Each row was made from one path, in order. Every step used is in the known rows, and no mark comes twice. Write each row's path.
Known rows
nubozu ralob nenob: [-15   4   2 -12   3  20  -9 -18 -30  14   6   7 -18  -6 -17  10  -3  -4
  27   8]
ralob sovep zekonin: [-17  22  20 -26   0  10   8 -19  -1  12  -6  32 -16  22 -13  17   5   2
  15 -22]
sovep zekonin: [  5  13  20 -26   3  11  18 -11   3  10 -13  23 -13  19  -2  24 -14  -7
  19  -7]
ralob nenob nubozu sovep: [  6   6 -13 -27   9  17 -23  13 -26  11  -8 -12 -13   4 -32  -1 -17  23
  22 -16]
sovep nenob ralob: [ 12  13   9   2  12   2   1  -2   4  10 -10   6   4  29  -6 -24 -46 -15
   6   0]
nenob nubozu sovep: [ 27   4  -1 -21  19  17  -8  22  -9  12 -10 -13 -11  -4 -13   2 -27  17
  32 -22]
nenob nubozu sovep zekonin: [ 25   6   3 -31  10   0  -5  14  14  10 -19  -3 -12   3 -20  18 -16  16
  22 -20]
ralob sovep zekonin nenob nubozu: [ 15   9  30 -21 -10   2   0   3  19   1  -7  11   5  19 -11  15  -7   1
   0 -44]
nubozu sovep: [ 11   2  -5 -21  14  16   0   2 -27  15  -2  18 -17   0 -14  10 -23  13
  37   6]
sovep zekonin nenob: [ 21  -2  27 -19 -13   1  18  -9   5   0  -5  32   2  20   3  27 -22 -13
   8  -1]
dabab ralob nenob nubozu: [  2   9   7 -24   9  30 -14   6 -24   8  11 -16 -15  -7 -13   7  -3  -5
  22 -33]
ralob sovep nenob nubozu: [  8  23  18 -18   0  12 -10   8   5   9   3   4 -14  19 -10 -20 -24   3
   0 -37]
zekonin sovep nenob ralob: [ 18   6  18   9   5  -6   4 -12  15   4 -15  10  14  32  -5 -13 -56  -4
   7  -9]
ralob nenob nubozu sovep zekonin: [  5   9  -8 -39   1   0 -19   5  -2   8 -17  -1 -15  12 -41  14  -6  22
  13 -15]
nubozu sovep zekonin nenob ralob: [ 25 -10   2  -6   4 -20  -3  -1  12   4 -17  18  21  19 -27  12 -28   1
  15   7]
nenob ralob sovep zekonin: [-20  23  15  -7  13   1   3 -15  14  15 -20  13   6  31 -21   2  -3  -5
  14 -26]
nenob ralob sovep: [-18  19  11   4  22  18  -2  -7 -10  17 -11   3   6  23 -14 -12 -15  -4
  24 -28]
sovep nenob nubozu: [ 28  15  17 -18   2  13   0  14  10   6  -3  -5 -13  16   2 -15 -42  -4
   4 -21]
dabab ralob sovep zekonin nenob: [  3   1  26 -23 -11   2   0 -18  -2   2  22  40  -1   3  -9  32  14 -11
  11 -21]
zekonin nenob nubozu ralob sovep: [ 15  -3  24  -2  -2  12 -14   5   3   5  11  -7   3 -15  -8   4  -5   0
  17 -35]
nubozu nenob ralob sovep: [-29  27   4  16  36   8  -6  -5  -6  15 -22  13  -1  21 -17 -12 -12   4
  20  -6]
zekonin nenob nubozu: [ 35  -3  26  -9   0  19   5  18   0   0  -4  -7   7   7   9   4 -37  -8
  13 -30]
dabab nubozu sovep: [ 13   5  -6 -20  21   3  12  -5 -38  20  -8  -4 -24  -3 -13  12 -14  13
  25  23]
dabab nubozu nenob ralob: [ -8  23   3  19  44  -6  18  -5 -13  16 -35 -17  -7  16  -4  -7 -24  -4
  13  28]

Write each row's path
[-28  31   3  19  42  -5   7 -13 -18  20 -28  -7  -9  18 -17 -12  -5   2
  10  11]
dabab nubozu nenob ralob sovep
[-29  35   7   8  34 -24  12 -21   5  18 -37   2  -9  26 -23   2   7   3
  -1  13]
dabab nubozu nenob ralob sovep zekonin
[ -7  21  14 -18  -4  11  -3 -12 -12  12  11  34 -18  24 -10 -14 -17   1
   4 -11]
ralob sovep nenob
[ -8  18   4  18  38   9   5   1  -2  12 -28   4   0  17  -5  -9 -31  -4
  23  10]
nubozu nenob ralob
[ 18   4  24 -11  -7   4  11 -16   3   2  -1  29  -7  23   4   5 -47   3
   7  -4]
zekonin sovep nenob
[ -7  17  10  -7   2 -10   1 -25 -16  20  13   4 -29  -4 -14  -6   3  -3
   1  17]
dabab nubozu ralob sovep nenob
[ -8  12  13  -9  -3   4 -13 -17  -4  14  19  25 -21  -1 -13  -8  -5  -3
  11  -1]
nubozu ralob sovep nenob
[-30  30   8   6  28  -9  -1 -13  18  12 -31  21  -1  29 -25   0   0   2
  11  -5]
nubozu nenob ralob sovep zekonin
[ 36   0  30 -19  -9   2  10  10  22  -3 -13   2   7  16   1  20 -26  -9
   4 -29]
sovep zekonin nenob nubozu
[ 34  -8  28 -11  -8  -6   0   4  30   0  -4  -7   5 -10  -3  25 -13  -9
  11 -17]
sovep zekonin nenob nubozu ralob
[  0  -2  25 -12 -13  -7  -1 -22  10   6  10  33  -1  -2 -15  27  10  -6
  11  -8]
nubozu ralob sovep zekonin nenob
[ 19   6 -10  -4  14  -9 -13   3   1  13  -7  12   2  19 -26 -22 -43   4
  14  13]
nubozu sovep nenob ralob
[ -3  12  17  -8  13  21 -14   3   2  15   2 -16 -14 -17 -11   2   3   5
  29 -40]
nenob nubozu ralob sovep
[ -1   5  19  10   7   9  -4  -5  -8   8  -3  13  21  25 -12  -8 -22 -11
  13 -25]
zekonin nenob ralob sovep
[ 18   4  30 -23  -8   3  -8   2  15   0  15   9   3  -2 -10  25  10  -7
   7 -46]
dabab ralob sovep zekonin nenob nubozu
[ 27  -5   0  -5  10 -34  10  -8   0  10 -23  -2  13  17 -26  11 -19   1
   4  23]
dabab nubozu sovep zekonin nenob ralob
[ 21   4  -6 -24   2   1  -6   1 -15  12   6  29 -19  10 -16  -8 -35  12
  15  17]
nubozu sovep nenob
[ 28   6  16  -9   3   5 -11   9  17   8   5 -13 -15 -10  -2 -11 -30  -6
  11 -11]
sovep nenob nubozu ralob
[ -6  21   7   0  31   4  25  -9 -29  14 -21   2 -28   6   5   8 -14   1
  14  33]
dabab nubozu nenob
